What can hang from each mark:
G: K
S: X
W: K
Z: T
L: M S Z
U: M
M: L
K: G M Y
F: K L
T: L Z
H: F

Every row comes from one small tree of marks. The marks that hang from a mark follow it in brackets, in alphabetical order. Every link used is in the known rows. Which tree was each row made from?
Known rows:
Z(T(L(M S))): [ 0.78 -0.03 -0.86 -0.24  0.44 -2.08  0.89  0.49 -0.75 -0.27 -0.35 -0.78
  0.04  0.31  0.74  1.49  0.15  0.04 -1.65  0.35 -0.59 -2.92]
F(K(G M Y) L(S)): [-0.15 -1.00  1.66  3.97  2.23 -0.58 -0.69 -0.24  1.82 -0.60  0.04 -0.55
  0.08  0.02  0.08 -1.21  0.00 -0.03  0.77  0.96  0.36  0.55]
G(K(M(L(S)) Y)): [-1.79  0.28  0.45  1.16  0.22  0.57 -0.23 -0.39 -0.35 -1.27 -0.89 -1.32
 -0.04  0.21 -0.12 -0.23  1.70 -0.76  0.37 -0.37 -0.48  2.05]
K(Y): [ 0.30 -0.81  0.61  0.34 -0.10 -0.84 -0.16  1.22 -0.46 -0.32 -0.94 -0.81
  0.19  0.76 -0.92 -1.15  4.57  0.28 -0.10 -0.66  0.91  0.51]
M(L(Z(T))): [ 0.42  0.12 -1.27 -0.72 -2.52  0.45  0.10  1.23  0.37  0.15  0.74  0.86
  0.05 -0.01  0.00  0.64 -0.85  0.13  0.26 -0.53 -0.63  1.19]
F(K(Y) L(M S(X) Z)): [-0.95  0.40 -0.98  0.79  1.79  0.36 -2.23 -1.91  2.37  0.30  1.73 -1.92
  0.10 -0.41  0.49 -0.19 -4.73  1.12  0.01  0.67 -0.09  1.93]
K(G M(L) Y): [ 1.63 -1.28  2.80  3.56 -0.13 -0.79  0.70  1.69 -0.46 -1.53 -0.23  2.18
  0.96  0.39 -0.61 -1.77  3.49 -1.00  1.03 -0.37  1.26 -0.47]
F(K(G M(L(Z)) Y)): [ 0.07 -0.82  0.83  3.25 -0.68 -0.01 -0.38  1.40  0.72 -0.76 -0.12  0.72
 -0.10 -0.24 -0.21 -1.75  1.71 -1.08  0.98  0.06  1.01  1.64]
W(K(G M(L) Y)): [ 1.20 -1.58  2.05  1.63 -0.53  0.55  0.63  1.31  0.43 -2.34 -1.64  0.70
  0.17  0.24 -0.66 -1.82  3.31 -0.31  0.77 -1.25  0.44 -1.47]
U(M(L(S(X) Z))): [ 0.77  1.22 -1.51 -1.34 -1.09  0.74  0.09 -0.99  0.48  1.31  0.78  0.38
 -0.23 -0.24 -0.09  0.87 -1.54  0.58  0.69 -1.45 -1.24  1.20]
W(K(M)): [-0.23 -0.98  1.10 -3.29 -0.11 -0.24  1.25  0.44 -1.12 -0.54 -2.29 -0.55
 -0.81 -0.31 -0.47 -1.01  3.99 -0.10 -0.63 -0.03 -0.33 -2.04]
H(F): [-0.86 -0.75  0.75 -0.84 -0.02  0.19  0.61  0.88 -2.17  0.63 -2.20  1.22
  0.93  0.63 -0.82 -1.20  2.85  1.05  0.02 -0.68  0.93 -2.03]
M(L(S(X) Z(T))): [ 0.02  0.72 -1.00 -2.19 -2.06  1.69  0.04 -0.73  1.47 -0.03  1.34  0.94
  0.48 -0.44  0.55  2.15 -4.21  0.15  0.39 -0.88 -0.61  0.97]
W(K(G M(L))): [ 1.18 -1.24  1.83 -0.08 -0.69  1.28  1.25  1.18 -0.27 -1.07 -1.28  1.11
 -0.26 -0.12 -0.39 -0.88  2.54  0.09  0.38 -0.41  0.16 -2.19]
G(K(M(L(S Z(T))) Y)): [-2.20  0.22 -0.75  0.80 -0.28 -0.53  0.03 -0.47  0.80 -2.08 -0.62 -1.32
  0.11  0.07 -0.09 -0.10  0.36 -1.53  0.29 -0.95 -0.72  2.78]
M(L(S(X))): [ 0.53  0.69  0.61 -1.63 -1.27  3.01 -0.28 -0.50 -0.25  0.79  0.82  0.91
  0.38 -0.13  0.46  2.02 -1.94  1.11  0.54  0.01 -0.49 -0.34]
U(M(L(S))): [ 1.06  0.99 -1.12  0.13 -0.82  0.40  0.19  0.00 -0.31  1.10 -0.14 -0.05
 -0.27  0.27  0.05  0.42  1.34  0.92  0.64 -0.85 -1.73  1.01]
W(K(M(L))): [ 0.32 -0.70  1.16 -2.40 -0.94  0.90  0.79  0.64 -1.07 -0.68 -1.90  0.05
 -0.64 -0.40 -0.14 -0.74  2.68  0.17  0.11  0.02 -0.92 -1.74]
M(L(S)): [ 0.66  0.84 -0.05 -0.85 -1.12  2.26 -0.50  0.08  0.06  0.70  0.66  1.00
  0.12  0.44  0.51  1.35 -0.44  0.81  0.55  0.36 -0.79  0.72]
L(M Z): [ 0.30  0.71 -1.57 -2.66  0.29 -1.05 -0.18 -0.04 -0.15  1.19  1.69  0.36
 -0.08  0.28 -0.24 -0.58  0.05  0.29 -1.31  0.65  0.79  1.04]
F(K(G) L(M S Z(T))): [-0.21 -0.14 -1.76  2.58  1.52 -0.40 -0.87 -0.40  3.40  0.03  2.01 -0.69
  0.19 -0.05  0.60  0.14 -4.47  0.82 -0.31  1.00 -0.05  1.86]
F(K L(Z)): [-0.67 -0.20 -1.37  0.38  0.27  0.28 -1.27  0.11  1.08  1.86  0.68 -1.54
 -1.05 -0.30 -0.21 -0.52 -1.65  1.17  0.19  1.18 -0.05  1.40]
T(L(M S(X)) Z): [ 2.02  0.67  0.10 -2.03  1.66 -0.78 -0.40 -0.95 -3.22  2.38 -0.03 -0.78
 -1.24 -0.50  0.47  2.47 -2.89  0.24 -1.19  1.64  0.97 -6.47]
U(M): [ 0.75 -0.02 -0.89 -0.56 -0.23 -1.43  1.02  0.82 -1.28  1.37 -1.09 -1.05
 -0.54  0.22 -0.80 -0.69  4.42  0.86 -0.25 -0.98 -0.64  0.01]

Which tree is each row?
[-1.62 -0.94  1.13  1.78 -0.24  0.10 -0.39  1.10 -2.03 -0.53 -2.77  0.77
  0.92 -0.01 -0.21 -2.52  2.45 -0.07  0.97 -0.37  0.36 -0.62] : H(F(K(M(L) Y)))
[-0.81  0.59 -2.03 -3.00 -0.58 -0.73  0.58 -0.86  2.70 -0.33  0.77  0.27
 -0.07  0.29  0.11  1.42 -1.55 -0.76 -0.69 -0.73 -0.05  2.22] : L(S Z(T))
[-2.04  0.49  0.15 -0.19  0.00  0.94 -0.30 -1.36  0.17 -1.17 -0.23 -1.04
  0.04 -0.24 -0.26  0.18 -0.86 -1.03  0.38 -0.82 -0.02  1.96] : G(K(M(L(S(X) Z)) Y))
[ 1.65  0.84 -0.87 -0.89  0.74 -1.63 -0.29 -0.10 -1.55  1.75  1.10  0.39
 -0.96  0.53  0.08  0.23 -0.63  0.05 -1.55  0.80  0.76 -3.12] : T(L(M Z))
[-1.77  0.65  0.15 -0.65  0.06  1.14  0.27 -0.46 -0.95 -0.07 -0.72 -0.98
 -0.33 -0.09  0.09  0.64  0.94 -0.39 -0.03  0.38 -0.77  1.16] : G(K(M(L(S))))
[ 0.56  0.87 -1.89 -0.92 -1.50 -0.14  0.60 -0.62  0.82  0.55  0.41 -0.05
  0.04 -0.37  0.15  1.08 -1.73  0.31  0.47 -1.81 -1.57  1.20] : U(M(L(S(X) Z(T))))
[ 0.72 -0.93  0.06  3.62  1.61  0.42 -0.82  1.17  0.10  1.22  0.82 -1.20
  0.15  0.03  0.07 -1.00 -0.38  2.12 -0.19  1.87  0.36 -0.46] : F(K(G) L(M))
[ 1.46 -0.92  1.87  2.99 -0.37 -1.08  0.46  1.09  0.61 -1.39  0.62  2.64
  0.74  0.37 -0.72 -1.79  1.81 -1.55  1.09 -0.61  1.46  0.58] : K(G M(L(Z)) Y)
[ 1.30 -0.85  3.17  2.38  0.23  0.16  0.61  0.09  0.44 -1.63  0.32  2.44
  1.21  0.04 -0.18 -0.52  0.78 -1.00  1.07 -0.78  1.14 -0.70] : K(G M(L(S(X))) Y)
[ 0.10  0.90 -1.62 -1.30 -1.82  0.98 -0.17 -0.10  1.85 -0.09  1.32  1.16
  0.13  0.18  0.49  1.56 -2.67 -0.16  0.48 -0.51 -1.00  2.09] : M(L(S Z(T)))
[ 1.05 -1.72  2.78  2.38  0.91 -2.18  1.29  1.40 -0.35 -1.39 -0.89  1.49
  0.75  0.41 -1.08 -2.11  5.28 -1.28  0.13 -0.54  1.98 -0.77] : K(G M Y)
[-0.74 -0.25  0.47 -0.26 -0.99  0.64 -0.05  1.22 -1.65  0.73 -0.93 -0.40
 -0.69 -0.84  0.40 -0.64  2.28 -0.22  0.30  1.48 -0.47  0.48] : F(K(M(L)))
[ 1.46  1.05  0.02 -0.46  1.69 -0.79 -0.27 -0.67 -1.46  1.21  0.67  0.08
 -0.56  0.82  0.70  1.22 -0.34  0.47 -1.49  1.24  0.14 -3.72] : T(L(M S))
[ 0.33  1.25 -0.42 -2.51 -1.50  2.78 -0.60 -1.24  1.09  1.04  1.84  1.57
  0.04 -0.22  0.36  1.96 -3.97  0.43  0.64 -0.45 -0.14  1.05] : M(L(S(X) Z))
[-0.75  0.79 -1.71 -3.97  0.33 -0.51  0.41 -1.82  1.73 -0.32  1.74 -0.01
  0.92 -0.49  0.68  1.77 -4.34 -0.11 -1.48 -0.47  0.10  0.87] : L(M S(X) Z(T))
[-1.73 -0.25 -0.48 -1.39  0.76 -0.79 -0.17 -1.74  1.65  0.20  0.14 -1.20
 -0.31 -1.46  0.63  0.66 -4.40 -0.24 -0.07  0.89 -0.69  0.49] : F(K(M) L(S(X) Z(T)))
[ 1.22 -0.30  1.87  2.42  0.24 -0.69  0.21  0.04  1.65 -1.68  1.04  2.90
  0.82  0.44 -0.34 -1.12  0.26 -1.74  1.12 -0.63  1.21  1.39] : K(G M(L(S Z)) Y)
[-2.01 -0.58  1.55  0.61  0.09  0.93 -0.49 -0.26 -1.46 -0.67 -2.35  0.88
  1.19 -0.38  0.06 -1.40  0.02 -0.01  1.07 -0.64  0.35 -0.91] : H(F(K(M(L(S(X))) Y)))
[ 0.54 -0.73 -0.74  4.43  1.59 -0.60 -1.68  0.48  2.21  0.13  1.68 -0.95
  0.17  0.34 -0.29 -1.97 -1.72  1.07  0.30  0.71  1.00  1.79] : F(K(G Y) L(M Z))
[ 0.72 -0.16 -0.40 -1.08  0.33 -1.46  1.03  0.06 -1.11 -0.31 -0.37 -0.80
  0.35 -0.09  0.72  1.95 -0.97  0.32 -1.71  0.05 -0.30 -3.81] : Z(T(L(M S(X))))
[ 2.17  0.80 -0.46 -1.19  1.85 -1.51 -0.49 -0.32 -2.81  2.31 -0.02 -0.70
 -1.60  0.11  0.51  1.85 -1.63  0.00 -1.16  2.05  0.60 -5.31] : T(L(M S) Z)
[-0.15  0.08 -2.32 -2.12 -0.32 -2.17  0.57  0.56  0.42 -0.03  1.00 -0.17
  0.41 -0.05  0.02 -0.20 -0.11 -0.04 -1.55  0.12  0.12  1.11] : L(M Z(T))
[-1.60  0.18  0.26 -0.25 -0.35  0.78  0.47  0.31 -1.91  0.02 -0.99 -1.11
 -0.45 -0.21 -0.24  0.09  2.02 -0.23 -0.06  0.39 -0.56  0.69] : G(K(M(L)))
[-2.03 -0.28 -0.56  1.19 -0.72 -0.81  0.14  0.36 -0.13 -1.86 -1.02 -1.44
  0.05 -0.05 -0.35 -0.73  1.43 -1.35  0.22 -1.00 -0.47  2.29] : G(K(M(L(Z(T))) Y))
[ 1.10  1.29 -0.67 -1.47  0.62 -0.53 -0.22 -1.21  0.40  1.53  0.93  0.78
 -1.31  0.73  0.06  1.56 -1.68 -0.47 -0.82  0.17  0.54 -2.27] : T(L(S Z))
[-1.97  1.00 -0.49 -1.23 -0.11  1.02  0.10 -0.96 -0.25 -0.01  0.01 -0.52
 -0.54 -0.12  0.01  0.64 -0.41 -0.83 -0.01  0.12 -0.51  2.07] : G(K(M(L(S Z))))
[-1.56 -0.19  0.59  1.51 -0.13  0.21 -0.02  0.39 -1.45 -1.08 -1.39 -1.46
 -0.05  0.15 -0.48 -0.87  2.92 -0.65  0.33 -0.44 -0.24  1.51] : G(K(M(L) Y))
[-0.70  0.21 -0.20 -0.04  1.90  1.36 -1.39 -1.32  0.20  1.44  0.88 -2.04
  0.12 -0.69  0.90  0.75 -3.59  2.22 -0.48  1.89 -0.63 -0.15] : F(K L(M S(X)))
